Each row comes from the steps of one path. Every step used is in the known rows, and no mark comes twice. Write the path behind each row, first mark first.
Known rows
Y > D > J > E > C: [ -8 -53  12 -37  13  -4 -50  31   8 -15  20  -5  35  50 -43  48  -8  35
  -4  31 -27]
E > C > P > Y > D > J: [ 16 -39  35 -59  17  14   7 -19  -2 -20 -41  31  24  43 -31  57  -7  10
 -10  13 -15]
Y > P: [ 38   3   9 -45  15 -17 -20  -9  -2  -4   6  39  16  35 -30  58   8  20
  13 -12 -31]
D > J > E > Y: [-11 -18 -10 -33  -5 -12 -63  33  17 -12  24   1  25  47 -32  58  -4  26
   2   2 -32]
Y > P > J > D: [ 15  31  18 -53  -5 -39 -39  -8  17  -1  10  43   6  46 -24  77  25  29
  23 -26 -52]
P > Y > D: [ 24 -29  45 -28  49   8  19 -23  23  -2 -18   7   3  52 -12  37  -8  -9
  25   7 -25]
D > J: [  5  -6  10 -37   6  13 -41   0  17 -26  -9   6  25  41 -18  54  -3  29
   6   3 -34]
C > E > J > D: [ -2  -3  56 -14  11  27 -25  13  30   4  20  26 -11  24 -31  12   2   5
 -10  -2 -31]
C > E > J: [  5 -11  35  -8  26  40 -26  16  18  -5  23  12   9  26 -42  13  -9   5
  -7  15 -29]
C > E > Y: [-14  16  38 -15  26   7 -37   2  10   6  38  16 -11  21 -47  50  -2   3
  -4  23 -34]
D > C > E: [ 29  19  40 -20  39   7 -17  -4  32 -13  52  26   5  47 -40  37  16  -6
 -11  33 -42]
P > Y: [ 32  -9  44 -35  29  10  12 -19  25  -2  -2  16  -4  45 -21  33  -2   1
  11   2 -24]
P > Y > D > C > E > J: [ 35 -27  53   0  66  33   6  -8  43  -5  15  28  13  57 -25  12  -7 -33
  -9  23 -34]
P > Y > D > J > E > C: [  8 -54  34 -41  24   0 -26  16  19 -11   1   0  28  53 -34  44 -15  17
  -8  26 -21]
J > D > Y: [ 39 -18  40 -32   4  -1  -6 -26  31   0  44   4  -9  47  -6  39  35   6
   8  13 -35]
J > E: [ 16 -22   8 -38   7 -10 -21  29  21  -5  40  -5  14  50 -34  34   8  22
  16   7 -28]
P > Y > D > J > E: [ 14 -44  23 -36  28  -1 -11  12  30 -17 -17  -6  29  69  -6  49 -17   5
  14   4 -25]
Y > P > J: [ 20  24  -1 -50   8 -28 -38  -3   6 -12  13  29  30  43 -38  78   9  30
  27 -11 -50]
Y > D > J: [ -1 -24  16 -29  25  12 -30  -2  15 -24 -21  -3  30  48  -9  60 -14  21
  20   8 -34]
D > Y: [ 44 -23  17 -29  19   8  -7 -23  21  -9  47  -9  14  42 -24  40  20   7
   9  28 -35]
Y > D > J > E: [ -3 -42   0 -34  18  -6 -36  29  21 -25   2 -18  38  62 -19  55  -9  23
  19  11 -31]
P > J: [ -3  18  10 -38  11  -6 -31   3  22 -13  24  -3  17  43 -38  57   9  26
  28   5 -46]

Which path is each row?
[ 45   7  -3 -46  10 -23 -31 -23  11 -15  41  13  38  48 -33  77  25  25
  19  12 -56]	D > Y > P > J
[ 16 -12  10 -13  47 -13 -22  -8  26   3  38  21   8  54 -23  56  16 -12
  13  21 -40]	E > Y > D > C
[-19 -22   5 -23  23   4 -46  -4  10 -12 -11   3  24  40 -17  72 -13  14
  15   6 -33]	E > Y > D > J
[-17  49  41 -20  14 -24 -51  -1  44   5  67  38 -13  47 -40  66  32  -4
  -8  16 -63]	P > J > D > C > E > Y
[ 61 -34  14 -26  -4   2 -23 -19  17   0  29  40  14  39 -10  32  28   7
  -2 -15 -36]	E > J > D > Y > P
[ 68  -5  27 -51  26   0  37 -26  31 -17   7  51  10  63 -22  34  26 -19
  -1  -2 -25]	D > C > P > Y
[ 24   6  -2 -38  12 -23 -38  -8  -6   8  18  46   6  27 -37  70   7  13
   9 -12 -35]	E > Y > P
[ 10 -35  -1 -68 -24  -7 -33  31  -2 -26  19  21  38  45 -57  49  12  42
 -18  15 -19]	D > J > E > C > P
[ 41 -21  -5 -54  -6 -38 -50  12   4  -4  82   9  43  51 -64  67  28  35
  -2  33 -49]	D > Y > P > J > E > C
[ 11 -32  19 -42   2 -10 -34  32  11   1  58   4  10  39 -60  25  13  31
  -6  28 -23]	J > E > C
[ 19  42   2 -41   4 -54 -53 -14  29   8  46  65   5  51 -28  85  41   9
   7 -18 -62]	E > Y > P > J > D > C
[ -6  -8 -14 -23  30 -43 -46  26  38  -1  68  -2  29  77 -41  66  20   2
  26  21 -53]	P > J > E > Y > D > C
[ 29   7 -18 -59  -3 -38 -10  26  30 -25  55  21  40  80 -51  56  39  15
  21   4 -43]	D > C > P > J > E
[ 48   1   7 -52  15  -7  13 -12  18 -20  23  41  21  58 -31  43  35   0
   5   4 -28]	D > C > P
[ 34 -18  18 -20  51  -5  -4 -12  32 -11  26  16  19  63 -18  44  16  -7
  15  22 -38]	Y > D > C
[ -8  22  30 -41  -5 -19 -31  -2  34  -3  23  12  -5  45 -24  56  24  26
  25 -10 -46]	P > J > D
[-22   4 -11 -34  -1 -32 -58  33  22   3  56  -7  16  50 -51  60   9  25
  24   7 -43]	P > J > E > Y
[ 27  21  -6 -55   7 -21  -4  -7  26 -27  31  34  32  66 -40  61  36  13
  20   4 -45]	D > C > P > J
[  8 -22  29 -19  -1  20 -21   8  30   5  11  24  -5  32 -17  12  12  10
   6 -21 -27]	E > J > D
[ 37  37  11 -49   4 -48 -37 -10  33  -6  38  60  14  61 -22  76  41  13
  12 -19 -62]	Y > P > J > D > C
[ 35 -29  34 -50  33   2  44 -26   9 -10 -31  25   9  53 -17  45   0  -9
  22  -5 -12]	C > P > Y > D
[  6 -21  -1 -42  -5  -2 -44  33  24 -23  12  -7  33  54 -27  47  -2  33
   7   5 -35]	D > J > E
[ -8 -36   2 -22  28 -21 -31  25  14   8  36  -7   9  49 -35  47   2   6
  22  13 -27]	J > E > Y > D
[ 26  -9 -12 -41   5 -42 -46  24   0  10  39  34  13  41 -46  60   9  18
   9 -12 -32]	J > E > Y > P
[ 18 -15  22 -60  -3   2  -1  -4 -12  -7  18  33   9  30 -58  40  19  28
  -8  18 -15]	E > C > P
